Each row comes from the steps of one walk. Every step used is in the known rows, and no mark comes twice. Write the walk behind each row, first mark first.
Known rows:
H > D > F > W > Q > P > J > G: [ 0.09 -1.73 -2.10 -3.81  2.82  1.45 -0.55  0.04  2.83  1.19  1.65  0.84
 -0.40 -1.21  3.19  0.73 -4.01 -0.28 -0.04 -2.66  0.79  0.09 -1.43]
G > J > P: [ 0.15 -0.35  0.87 -1.08  0.01  1.68 -1.87 -3.48 -1.55  0.32 -2.32 -0.12
  1.03 -1.88  0.68  1.37 -1.76 -0.43 -2.26  0.18  0.38  2.26 -3.24]
J > P > Q > W: [ 2.73  1.26 -2.97 -4.13  3.26 -1.66 -0.61 -5.78 -0.06  2.25  0.84 -0.85
  0.39  1.29  0.09 -0.61 -3.04  1.99 -0.62 -0.08  0.28  2.19 -2.26]
J > G > D: [-1.47  0.12 -0.48 -0.12 -1.81  2.60  1.02  0.56  0.37 -2.24 -0.75  1.21
  1.68 -1.49  2.18  0.67 -2.96 -0.66 -3.56 -4.50 -2.14 -0.11 -3.02]
W > F > D: [-5.51 -0.37  5.60 -1.18  0.54  3.85 -1.63  2.60  1.40 -1.42 -1.19 -1.52
 -0.82  1.77  3.17 -2.35 -0.06 -1.49  0.23 -2.60 -0.11  0.09  3.20]
Q > P > J: [ 1.14 -1.44 -2.71 -2.80  0.00 -0.13  0.10 -2.50 -1.14  2.82 -1.35  1.96
 -1.80 -1.76  3.94 -0.04 -1.08  0.68  1.09 -1.14 -1.70 -1.14 -0.62]
Q > W > F > H > D > G: [-4.38  0.11  5.28 -1.96  2.77  2.02 -0.18  2.04  3.54 -4.14 -0.25  0.34
  3.16  0.77 -0.51 -0.98 -1.99  0.45 -1.83 -3.36 -1.78  0.95  2.70]
G > D > F > W > Q: [-2.96 -2.14  1.83 -2.33  2.19  1.49 -0.34  2.14  3.21 -0.19  0.42 -4.11
  0.61  0.64  3.03 -2.06 -1.23  1.71  1.81 -2.71  3.01 -1.87  2.03]
P > J: [ 0.24 -0.22 -1.56 -1.89  0.41 -0.26  0.67 -1.37  0.04  0.00 -1.59  2.76
 -1.70 -1.54  3.48  0.28 -1.03  0.60 -0.29 -1.67 -2.03 -0.66  0.40]
H > D > F > W > Q > P > J: [-0.09 -1.95 -1.50 -3.69  1.78 -0.28 -0.62 -1.05  0.79  2.44 -0.58 -0.51
 -1.84 -0.66  3.89 -1.52 -1.83  0.95  2.01 -1.89  0.02 -2.26  1.57]
J > P > Q > W > F: [-1.06  0.01 -0.08 -3.01  2.06  1.86 -0.21 -3.41 -0.02  2.17  0.52 -2.86
  1.74  1.60  1.71 -2.87 -3.67 -0.62  1.55 -0.75  0.87  1.50  0.02]
Q > W > F: [-3.46 -0.18  1.22 -0.71  1.18  2.97  1.27 -1.91  0.39  0.75  0.62 -2.68
  2.59  0.06  2.40 -3.25 -3.50 -1.32  2.48 -1.34 -0.15  1.30  0.97]
J > G > D > F > H: [-3.50 -1.14  4.35 -2.09  0.94  3.73  0.49  2.14  2.02 -2.38  0.08  0.58
  2.63 -2.52  1.07 -0.11 -0.26  0.06 -2.19 -3.18  0.79  0.06  0.74]
W > F > H: [-4.45 -1.90  5.64 -1.60  0.83  6.09 -0.14  1.92  1.11 -0.20 -0.31 -1.16
  3.04 -0.49  2.55 -1.05  0.65 -1.51  0.27 -0.84  1.82  0.80  3.30]
G > J > D > F > W: [-2.60 -0.99  3.75 -0.77  2.46  1.49 -2.03  3.64  3.24 -2.55 -1.87 -1.23
 -0.16 -2.32  0.23 -1.25 -2.07  0.74  0.01 -3.71  0.64 -0.75 -1.41]
H > D > F > W > Q > P: [-1.58 -3.23 -0.10 -2.75  2.05  0.74 -1.67 -0.47  1.18  3.05  0.35 -4.26
  0.40  0.72  3.11 -1.62 -1.61  1.29  2.47 -0.77  2.44 -1.70  1.45]
D > F: [-2.79 -0.67  0.67 -0.85  1.67 -1.69  0.74 -0.60  1.62 -2.26 -0.78 -0.27
  0.63 -1.78  1.06 -0.59 -1.98  1.65 -0.87 -1.85 -0.23 -0.52  0.35]
F > H > D > G > J: [-3.29  1.03  4.93  1.08  0.92  2.50 -0.16  1.31  0.75 -3.47 -2.99  1.78
  2.05 -2.92  0.18 -0.11 -0.27 -0.09 -3.27 -3.33 -1.32 -1.16  0.30]
H > D > G > J: [-2.79  1.30  3.51  1.58  0.68  1.25  0.03  0.56  0.41 -3.53 -3.22  1.71
  1.49 -2.65  0.27 -0.14 -1.10  0.11 -3.18 -3.38 -1.97 -1.36 -0.40]
J > D > G: [-2.16  0.02  3.11 -1.73  1.18 -0.03 -1.15  1.19  2.46 -4.74 -0.85  2.66
  1.30  0.22  1.29  1.06 -2.45  2.65 -2.95 -4.62 -2.02  2.56 -3.28]
P > J > G > D > F > W > Q: [-2.13 -2.09  0.83 -3.35  2.57  1.89 -0.16  2.17  3.66  0.27  1.18 -2.72
  0.10  0.08  3.52 -1.46 -2.06  1.29  1.72 -3.37  2.85 -1.58  1.05]
G > D > F: [-3.13 -0.15  1.05 -0.28 -0.42 -0.87  1.24  0.15  0.73 -3.25 -1.67 -0.28
  0.93 -2.19  0.98 -1.49 -2.38  1.25 -1.98 -4.06 -1.75 -1.79 -0.48]
J > G: [-0.68 -0.77 -1.48 -1.27  1.48  1.97  0.27 -0.35  2.03 -0.85  1.23  1.62
  1.39 -1.14  2.45  2.60 -3.12 -0.42 -2.33 -1.57  0.22  2.22 -2.77]
H > D: [-2.63  0.43  1.10  0.95  1.12 -0.58 -1.31 -0.41  0.90 -3.60 -1.95 -0.79
  0.83  1.15  0.87 -0.05 -2.75 -0.36 -3.92 -1.25 -1.87 -0.32  3.45]

Which walk is each row?
[-3.08  0.24  4.85 -4.57  2.81  1.62 -1.61  1.55  3.15 -1.91 -0.24  0.32
  0.27  2.36  0.31 -1.39 -1.12  1.19 -0.43 -3.69 -1.01  1.51  0.07] : J > P > Q > W > F > D > G
[ 2.22  0.62  0.42 -4.50  2.13 -0.89 -3.29 -2.34 -0.17  0.90 -2.39  0.90
 -1.64  1.79  0.27  0.91 -0.24  1.82 -3.57 -1.18  0.97  0.14 -2.17] : F > D > G > J > P > Q
[-4.69 -0.46  4.99 -0.11  1.41  3.42 -1.44  1.42  1.33 -3.05 -1.29 -1.72
  2.44  1.21  1.09 -1.29 -1.67 -1.90 -2.88 -1.36 -0.11 -0.08  5.57] : W > F > H > D
[-1.11 -2.86  0.47 -2.34  1.33  1.61 -1.79 -0.78  0.22  3.13 -0.02 -3.42
  0.36 -0.68  3.83 -1.59 -1.59  1.55  2.42 -1.84  2.94 -1.12 -1.49] : G > J > D > F > W > Q > P
[ 3.43 -0.26 -2.40 -4.79  2.03 -2.01 -2.85 -3.93 -0.41  1.87 -1.52 -0.04
 -1.21  2.68  0.80  1.47 -1.23  2.10 -3.19  0.50  1.34  0.87 -1.70] : J > P > Q
[-2.65  0.50  2.11  0.36  0.98 -0.93 -0.74 -0.91  0.40 -3.94 -1.56  0.67
  0.48 -2.79  1.62 -0.83 -3.33  1.51 -2.73 -4.11 -0.20  0.46 -2.96] : G > J > D > F
[-2.70 -0.17  0.34 -0.84  0.13 -0.09  1.29  0.43  1.58 -3.18 -0.44  0.42
  1.22 -2.46  1.07 -0.54 -3.41  0.68 -2.48 -4.50 -1.32 -0.91 -1.99] : J > G > D > F
[-3.25 -2.08  2.04 -2.25  3.46  0.84 -1.11  1.91  3.75 -0.64  0.66 -4.47
  0.54  1.45  2.60 -1.86 -1.64  1.53  1.43 -1.87  3.30 -1.57  3.51] : H > D > F > W > Q
[-3.08  0.44  4.44 -2.98  3.30  1.20 -0.69  1.55  3.33 -3.39 -0.41  0.44
  2.47  1.62 -0.66 -0.94 -1.76  1.06 -2.36 -3.32 -1.32  0.41  2.58] : P > Q > W > F > H > D > G
[-2.59  0.16  3.71 -2.16  2.63  2.51 -2.25 -0.80  0.99 -1.51 -0.56 -2.12
  2.24  2.14  0.11 -1.53 -2.52 -1.40 -2.86 -0.81  0.45  0.93  4.30] : J > P > Q > W > F > H > D
[ 0.11 -2.06 -1.73 -3.82  0.51  0.45  0.07 -0.79  0.17  2.91 -0.80 -0.18
 -1.76 -1.41  4.29 -1.73 -1.39  1.13  2.37 -2.80 -0.24 -2.62  0.09] : G > D > F > W > Q > P > J
[ 3.30  0.42 -1.70 -3.68  1.66 -1.24 -2.72 -4.12 -1.40  1.93 -2.38  0.35
 -1.13  1.18  0.74  1.15 -0.82  1.60 -3.47  0.11  1.53  0.01 -2.46] : G > J > P > Q
[-3.50 -0.62  5.69 -1.29  1.48  3.07 -0.93  1.21  1.11 -2.86 -0.63  0.80
  2.06 -2.79  1.42 -0.30 -0.10  0.71 -2.42 -2.89  1.55  1.02  0.05] : G > J > D > F > H
[-2.66  1.60  4.40 -0.15  1.90  2.48 -0.13  0.13  0.57 -2.02 -2.23  0.85
  2.14 -1.85 -0.04 -1.69 -1.13 -0.16 -2.29 -3.53 -0.71 -1.36  0.39] : P > Q > W > F > H > D > G > J
[-3.60  0.10  1.40 -0.07  2.15 -2.31 -0.31 -0.32  1.96 -4.16 -1.29 -0.96
  0.70 -0.52  0.24 -1.11 -3.26  0.88 -2.68 -2.17 -1.10 -1.04  2.55] : H > D > F
[-0.59  0.27 -1.31 -1.01 -1.81  2.32  1.25  0.33  0.19 -1.72 -0.89  2.46
  0.49 -2.01  2.82  0.55 -3.00 -0.72 -3.15 -4.92 -2.83 -0.66 -2.96] : P > J > G > D
[-2.62  0.64  4.11 -1.39  2.29  3.06 -2.18 -0.91  0.38 -1.48 -1.16 -1.94
  2.31  1.06  0.03 -1.80 -2.31 -1.73 -3.11 -1.13  0.48  0.40  3.80] : G > J > P > Q > W > F > H > D
[-0.68 -3.60 -0.59 -2.89  1.43  1.76 -1.37 -0.72  0.55  4.35  0.35 -3.83
  0.39  0.54  3.98 -0.96 -0.72  1.36  3.27 -0.24  2.82 -1.15  0.30] : F > W > Q > P
[ 1.32  0.29  1.50 -4.30  2.44  0.58 -3.06 -2.21 -0.11  0.65 -2.24 -0.09
  0.17  1.84 -0.06  0.13 -1.09  0.73 -3.68 -0.95  1.46  0.05 -0.51] : W > F > H > D > G > J > P > Q
[-2.71 -2.23  1.39 -2.70  2.56  2.10 -0.34  2.25  3.73 -0.11  1.33 -3.63
  0.91  0.42  3.14 -1.36 -1.94  1.34  1.43 -3.07  3.28 -1.23  0.97] : J > G > D > F > W > Q
[-4.90  0.18  5.71 -2.71  2.15  2.41 -0.29  2.85  3.58 -2.96 -0.17  0.48
  0.81  1.23  0.98 -1.77 -0.91  0.77  0.34 -4.24 -1.76  1.10  0.94] : Q > W > F > D > G
[-0.28 -0.31  1.92 -1.86  0.59  1.58 -1.73 -2.39 -0.36 -0.77 -2.21  0.80
  1.48 -1.74 -0.12  1.56 -1.75  0.34 -2.31 -0.83 -0.25  2.35 -3.75] : D > G > J > P
[-0.56 -3.08 -1.75 -2.40  0.59  0.77 -0.60 -2.95 -0.86  4.12  0.61 -2.94
  0.74  0.73  4.75 -0.49 -0.88  1.60  2.21  0.10  2.32 -0.62 -0.06] : W > Q > P
[ 0.59 -0.44 -2.64 -2.52  1.49  1.55  0.63 -0.71  1.81 -0.09  1.01  3.50
 -0.27 -1.88  3.35  2.33 -3.21 -0.51 -1.67 -2.24 -0.69  1.57 -2.65] : P > J > G
[-2.12 -0.04 -0.27 -1.48  0.16 -0.27  1.50  0.23  1.48 -2.82 -0.59  1.29
  0.45 -2.78  1.54 -0.71 -3.50  0.67 -2.16 -4.85 -1.78 -1.20 -1.93] : P > J > G > D > F
[-2.75 -1.47  2.51 -1.61  1.85  2.11 -0.58  4.58  4.20 -2.07 -1.16 -1.46
  0.38 -2.09 -0.15 -1.04 -2.19  0.09  0.18 -4.00 -0.14 -1.69 -0.65] : J > G > D > F > W
[ 1.54  1.78  0.04 -4.00  3.82 -0.30 -1.04 -4.27  0.52  0.76  0.35 -0.28
  1.37  0.58 -1.08 -0.97 -2.49  1.56 -1.81 -1.27  0.15  1.67 -1.27] : F > H > D > G > J > P > Q > W
[-2.98 -0.97  3.78 -2.64  0.91  3.53  0.71  1.97  1.90 -1.99  0.02  1.46
  1.86 -2.87  1.46 -0.22 -0.26  0.03 -1.91 -3.48  0.24 -0.30  0.78] : P > J > G > D > F > H
